What can hang from each mark:
fuma: befas gazive narot notop
bigi: befas fuma narot
narot: befas fuma gazive
befas: gazive
gazive: befas bigi fuma narot notop

Every row comes from one small tree of marks. The marks that hang from a mark follow it in brackets, in alphabetical order. Every link used is in the known rows. Which tree was each row made from?
Known rows:
befas{gazive{bigi narot notop}}: [-23  25  19  20   4 -10 -10  38  32 -15  16 -31  -6 -35  35   4   2 -14
   1  45 -21 -19 -32  33   4]
narot{befas}: [-24   2 -18  -2   3  -1   9 -11 -22  22 -16 -12  -8  -6 -11 -10 -14  -9
  -5 -21 -18  20   3 -10 -12]
fuma{notop}: [ -6 -11 -14  -9  10  16   6 -20  -7   2  -6 -13  25  11  -7   4 -21  15
  -5 -12   9  13 -18  -5 -20]
narot{fuma{gazive{bigi}}}: [ 21  10  -6   4  -1 -20  10   2  -4  15  19   6 -26  31  13  -9 -10  23
 -16   3 -23 -40  -4   1 -26]
befas{gazive{bigi fuma{notop} narot}}: [  0  20   8  -4  -4 -11   3  25  24 -41  42 -11 -14   4  10  13  21   2
   5  45   8   4 -10  28  -9]
bigi{fuma{notop} narot{gazive}}: [  6 -48   5  20   2  14   7 -33   4 -20 -35  19  26  -4   4  -4   4  15
 -24 -42  33  25  -3  -8   0]
bigi{befas narot{fuma{notop} gazive}}: [ 36 -31 -27   1  11  -2  -1 -32   1  17 -37  44  19 -15  -8  -2   8  19
 -26 -43  18  46   0 -41   8]
narot{befas gazive{bigi}}: [-14  28   9  10  -4 -32  10  17  -3  30 -17  -6 -24 -17  16  -6  -2 -13
 -25 -10 -25  -2 -22 -14  -4]
befas{gazive{bigi}}: [  0  14  -9  25 -11 -22   4   9   1 -11  13 -35 -24   3  25  -2  -2  -5
   1  30  -2 -19  -3  24 -30]
bigi{befas fuma{gazive narot}}: [ 37 -44   5  13  -5  28   8 -28 -18 -23  -5  23  12  35 -11   3  45  13
  -6 -29  23   3  37 -31   9]
gazive{notop}: [-18   8 -14   8   5  18  -7   5   1  20  -9  -8  19 -19   2   2 -31   8
  -1  -1 -12   2 -23  15  -5]
fuma{gazive}: [  4  -2 -13   0   4  -3  15   1 -12  -2  -1  -6  -7  17   9 -19  -6  16
  12 -20   0 -19  15   4 -29]
fuma{gazive{befas bigi}}: [  3  47  13 -12 -11 -27  13  37 -11   6   3  -6 -25  15  15   0   7   4
  31  13   4 -53  16  15 -11]
befas{gazive{bigi fuma narot}}: [ -6  23  -1  29 -20 -12   3  34  14 -36  41 -18 -26  -3  19  -4  21  -4
  14  52  -1  -7   8  36 -16]
gazive{bigi narot{fuma{befas notop}}}: [ -4  13  16 -28   3   0   4  -4   9  -2  13   6   8  11  -9  11 -21  -4
 -10  18 -30 -14 -15 -31   2]
bigi{narot{befas}}: [-18 -30 -32  15  10  -8   0 -25 -15   9 -33 -19  11 -15   0 -22 -12  -5
   8 -34  10  41   9  -9  -1]
narot{befas{gazive}}: [-14   9 -14 -13   9 -23   8  -7 -11   8  -7 -21 -37 -11  -3  -9   7 -23
   4  -9 -15  16  17   6 -18]
gazive{fuma{befas narot notop}}: [ 24 -11   3 -60   8  20  -8 -24  -5 -11  16  14  23  36 -40  14  -5   3
  26  -5  30  17  18 -30  10]
gazive{befas bigi{fuma narot} notop}: [-11   8  17  29 -21  10 -13  14  -4  -9 -18   7  18 -22   4  14  -1  -3
  12  20  19 -17  -8  27  32]
gazive{fuma}: [ -2   3 -29  22 -19  17   7   2 -15  -2  19   6  -3  15 -15  -7 -12  22
  10   8  10  13  17  19 -24]
fuma{befas gazive{bigi narot notop}}: [-15  40  36 -25   9 -13  -3  44  17 -19   6   0  -1 -14  21  -1  -6 -12
  25  18 -32 -46  -9   0  14]
bigi{narot}: [ -7 -41 -39  42  -3   6  -1 -22  -9  -7 -22 -21  30  -7  10 -28 -22  12
  12 -21  25  22   7   5 -16]
befas{gazive{bigi fuma{narot}}}: [ 29  -1   0   9 -11 -11 -11   6  10 -16  44 -18 -18  28   8   4  22   0
  10  39  21  -7  12  20  -9]

Which tree is each row?
[ 28 -21  -8 -39  12   6 -10 -18  13 -16  32  -4  -1  31 -16  13  16   5
  10   9  39  20  14   3  -4] -> befas{gazive{fuma{narot notop}}}
[ 20 -12  -7  21 -15  12  -9   0   0  -3  39 -11  14  33   2   1  -1  14
   4  26  22  -3  -2  -1   0] -> gazive{bigi fuma{narot}}
[ 10   1 -10 -54  10   8   6 -32 -11  18  -6  22   5  20 -35   6 -33   0
  -4 -14 -18   1   4 -31 -10] -> narot{fuma{befas notop}}
[ -4  21 -21 -17  -4 -19   7   5 -11   2  17   3 -48  -1 -18  -1  20 -13
  13   7  -4  27  33  21 -14] -> narot{befas{gazive{fuma}}}
[ -5 -31 -38   8  12  -7   1 -40 -14  31 -25   3   0  -6 -14 -23 -18  -1
 -14 -35 -11  37   9 -20   0] -> bigi{narot{befas fuma}}
[ 10  39   5  25  -7  -8  -8  31   9  23 -18  20   5 -39  22  19   9   4
 -18   6 -16  -2 -33  -9  17] -> narot{gazive{bigi{befas} notop}}
[ -2  -3 -11 -12  25 -16 -13  -9  11  54 -41  31  -5 -44  -1 -16 -15  -7
 -30 -42 -24  29 -19 -18  25] -> bigi{narot{befas fuma gazive{notop}}}
[  9  37  21 -17 -13  10 -22  40   6  21  28  10   7   2 -10  27   2  -2
  27  43  18 -21 -12  13  38] -> gazive{befas bigi fuma{narot} notop}
[ -6  -2  19 -28  26  -1 -16   2  16  52 -25   4   8 -30   0   1  -2 -21
 -20 -33 -14  16 -28 -30  33] -> fuma{narot{befas gazive{notop}}}
[  6 -39  15  41 -17  28   0 -25 -12 -14  16 -19  22  32   6   6   6   7
 -26  11  12 -15 -10  -9   0] -> gazive{bigi{fuma{narot}}}
[ -5 -12  38 -42   8  17  21  -8  -1 -49  -4  23   8  19 -14   4  16  -2
   9 -19  -4 -18  25 -17   0] -> bigi{fuma{befas gazive{narot} notop}}
[  9   6  25 -42  13   8 -19   5  13  28 -20  13  22 -18  -2   0 -17 -21
   8 -19  -7 -11 -10 -29  26] -> fuma{befas narot{gazive{notop}}}
[ -8   7 -12  28 -19 -16  -4  15 -11  -1 -19 -21  12 -11  16  -9  -8  -3
  34  12  30 -13   6  10   4] -> gazive{befas bigi{narot}}
[-15 -22   3   0  11  -6 -11 -19   5 -11 -30   6 -12 -31  -1   1  16 -24
  -6 -17  -1  29  10  19  21] -> bigi{fuma narot{befas{gazive{notop}}}}
[ -5   7  -2  26  -7 -15   6  10  16  -9  26 -18 -27  -3  19  -9   3 -10
 -21  35 -30 -21  -6  16 -19] -> befas{gazive{bigi narot{fuma}}}
[ -2  -2  17   3   3  22   9   1  -2  -8  -2  20  -1   5   0   8   1  16
  -7 -15 -11 -23   2  21  -2] -> bigi{fuma{gazive{notop}}}
[-10   5  39 -28   0  17  23  13  -2 -33  -4  20  -1  10 -15  10  31   0
  15 -10  14 -24  20   2   8] -> bigi{fuma{gazive{befas narot} notop}}
[  0   2  -2 -29  17  17 -20  -1   4  32  11  11   8  -7 -27  11   0  -6
   3  -3  -2  30 -10  -8  32] -> gazive{fuma{narot{befas}} notop}
[-27 -15  18  64 -27  24  15   4  -3 -35  13 -17  13   2  15  -1   4   3
 -24  24 -12 -14 -12  12  -7] -> gazive{bigi{fuma} narot}
